What can hang from each mark
C: A
Q: A C J
Z: A Q
J: C M
A: F J M Z
M: F Q

Each row was made from one small tree. Brackets hold a mark, then the marks that hang from it, in alphabetical order. Every link used is in the known rows. Write each row's tree.
In the rows, zero is written as 128.
Known rows
(Z (Q (A F J) C)): [185 128 114 144 135  80 157 143  52 142 145  93 104 131 109 103  86 121
 159 102 148 149 123 151 178]
(M (Q C)): [149 140 122 175 127 144 118 137 101 103 125 119 145 126 125 127 113 122
 118 119 150 126 109 153 143]
(J C (M (Q (A F Z)))): [222 160  86 139 166 114 105 124  49 183 114 128 111 127 129  85  85 104
 120 100 103 111 137 163 150]
(C (A (M Q))): [125 146 114 177  98 146  87 108  61 137 119 109 150 133 127  93 131 136
 122 115 142 143 112 172 125]
(M (Q (A F (J C)))): [217 157 109 170 153  80 111 126   4 151 140 104 143 122 144  97  71 120
 124  90 107 123 138 176 157]
(A F (Z (Q C (J M)))): [171 122 101 105 149 127 188 148 114 165 117 118  91 143  83  99  99  96
 157 107 167 113 106 138 160]
(Z (A F)): [173 121 116 138 123 110 121 124  70 148 148 141 129 135 123  98 106 117
 125 102 124 126 129 150 144]
(Z (Q (C (A M)))): [105 127 115 164 108 139 123 133  86 129 129 101 127 137  96 101 126 131
 144 129 178 158  99 133 159]
(C (A J)): [118 141 137 160 131  82 109 102  76 149 126  89 139 133 128  94 123 141
 139 131 118 161 134 149 110]
(C (A F J)): [154 138 134 144 144  73 128 110  48 168 137  81 135 138 116  85 108 128
 144 120 120 148 136 153 119]
(A F (J C) Z): [177 142 118 123 179  66 166 129  72 186 131  93 117 128 109 101  73  97
 147 137 100 104 160 130 149]
(Z (Q A)): [148 125 112 123 130 120 117 133  93 132 139 118 101 128 131 127 105 142
 142 101 143 136 133 139 164]
(A F (J C M) (Z Q)): [176 141  91 103 171  77 159 151  58 210 125  87  85 129  87  80  70  94
 160 129 118 128 153 140 164]
(J (C A) (M Q)): [160 161 104 174 147 126  60 115  41 156 111 118 154 129 127  83 116 128
 101 116 123 153 121 151 123]
(Q (C A)): [126 134 141 168 137 118 119 110 113 119 123 111 145 137 116 107 137 133
 126 136 149 148 107 127 124]
(C (A M Z)): [106 138 120 142 121 134 125  99 119 167 109 108 114 139 115  92 134 124
 143 142 128 125 128 143 116]
(A (J C) (M F Q)): [143 167  68 198 111 117 103 158  43 136 134  99 161 118 118  68  89 106
 127 130 136 153 117 190 151]
(M (Q (A Z) C)): [178 149 112 169 144 127 121 118 106 125 117 119 113 128 138 121  97 121
 131 112 130 103 127 166 147]
(A J M Z): [113 140 110 136 109 102 165 121 121 169 111 103 103 129 114  90 117 105
 164 150 113 128 137 157 131]
(A J Z): [125 138 122 122 144  89 155 121 131 162 117  97  99 128 122 112 105 116
 156 146 105 121 155 147 124]

Which tree is each row?
[158 138  95 125 142  91 174 150  43 197 133  83 105 129  86  84  69  95
 167 133 134 115 143 142 184]  (A F (J C) M (Z Q))
[152 145 114 160  97  84 135 112  75 153 124 119 120 127 142  84 125 124
 153 114 107 157 120 172 138]  (Q (A J M))
[173 127 115 150 122  72 128 122  48 158 149 120 129 132 124  81  98 115
 139 102 114 146 137 168 144]  (Z (A F J))
[145 136 103 156 103  82 103 119  78 159 124 136 116 129 129  68 125 118
 135 118 105 176 128 172 126]  (Z (A (J M)))
[103 136  62 117 113 164 143 162 142 155 127 102  83 131  89  98 102 108
 160 144 167 118 131 159 156]  (A (M F) (Z Q))
[195 151 105 143 143  65 162 113  49 196 124 106 111 130 125  73  85  98
 157 117  95 115 142 157 159]  (Q (A F (J C) M Z))
[174 155 104 139 150  90 117 112  47 200 112  77 101 139 106  68  95 112
 149 120 110 133 144 182 110]  (C (A F (J (M Q)) Z))
[122 149 116 136 142  86 117 100 104 188 101  94  98 138 116  74 124 123
 152 144 103 154 144 159  99]  (C (A (J M) Z))
[128 148  98 171 140 130 131 115 104 141 117 126 166 139 118  76 114 115
 124 120 151 126 105 151 128]  (Q (J (C (A (M F) Z))))
[116 125 127 154 132 128 118 133  93 120 134  96 125 135 101 116 118 140
 138 126 173 153 113 121 153]  (Z (Q (C A)))
[132 138 108 128 127  97 151 122  51 195 129  68  96 140  89  73  95 115
 172 129 139 135 138 161 147]  (C (A F J M (Z Q)))
[190 143 115 151 139 100 122 108  80 141 110 163 150 132 152  87 126 120
 114  83 117 151  99 145 137]  (Q A (J C M))
[155 157  65 169 116 154  99 162 119 124 118 122 124 127 106  84 118 107
 121 124 158 153  97 180 126]  (J (M F (Q C)))
[114 130 111 114 142 100 156 142 115 160 126  83  82 128 107 120  88 122
 166 140 131 124 158 140 150]  (A J (Z Q))
[143 136 116 127 133 124 145 106  91 188 119 100 111 144 102  84 119 113
 149 132 129 112 130 147 125]  (C (A F M Z))
[165 140 133 149 171 101 110 115  47 159 138 111 160 134 118  99 103 127
 114 119 126 128 133 115 138]  (J (C (A F)))
[224 142 112 138 150  89 139 117  53 159 120 157 146 137 136  75 111 107
 121  71 118 135 100 148 145]  (Q (A F) (J C M))
[155 140 135 155 159  78 158 111  90 166 124  82 119 140  99  88 104 111
 155 141 132 131 129 144 127]  (Q (C (A F J Z)))
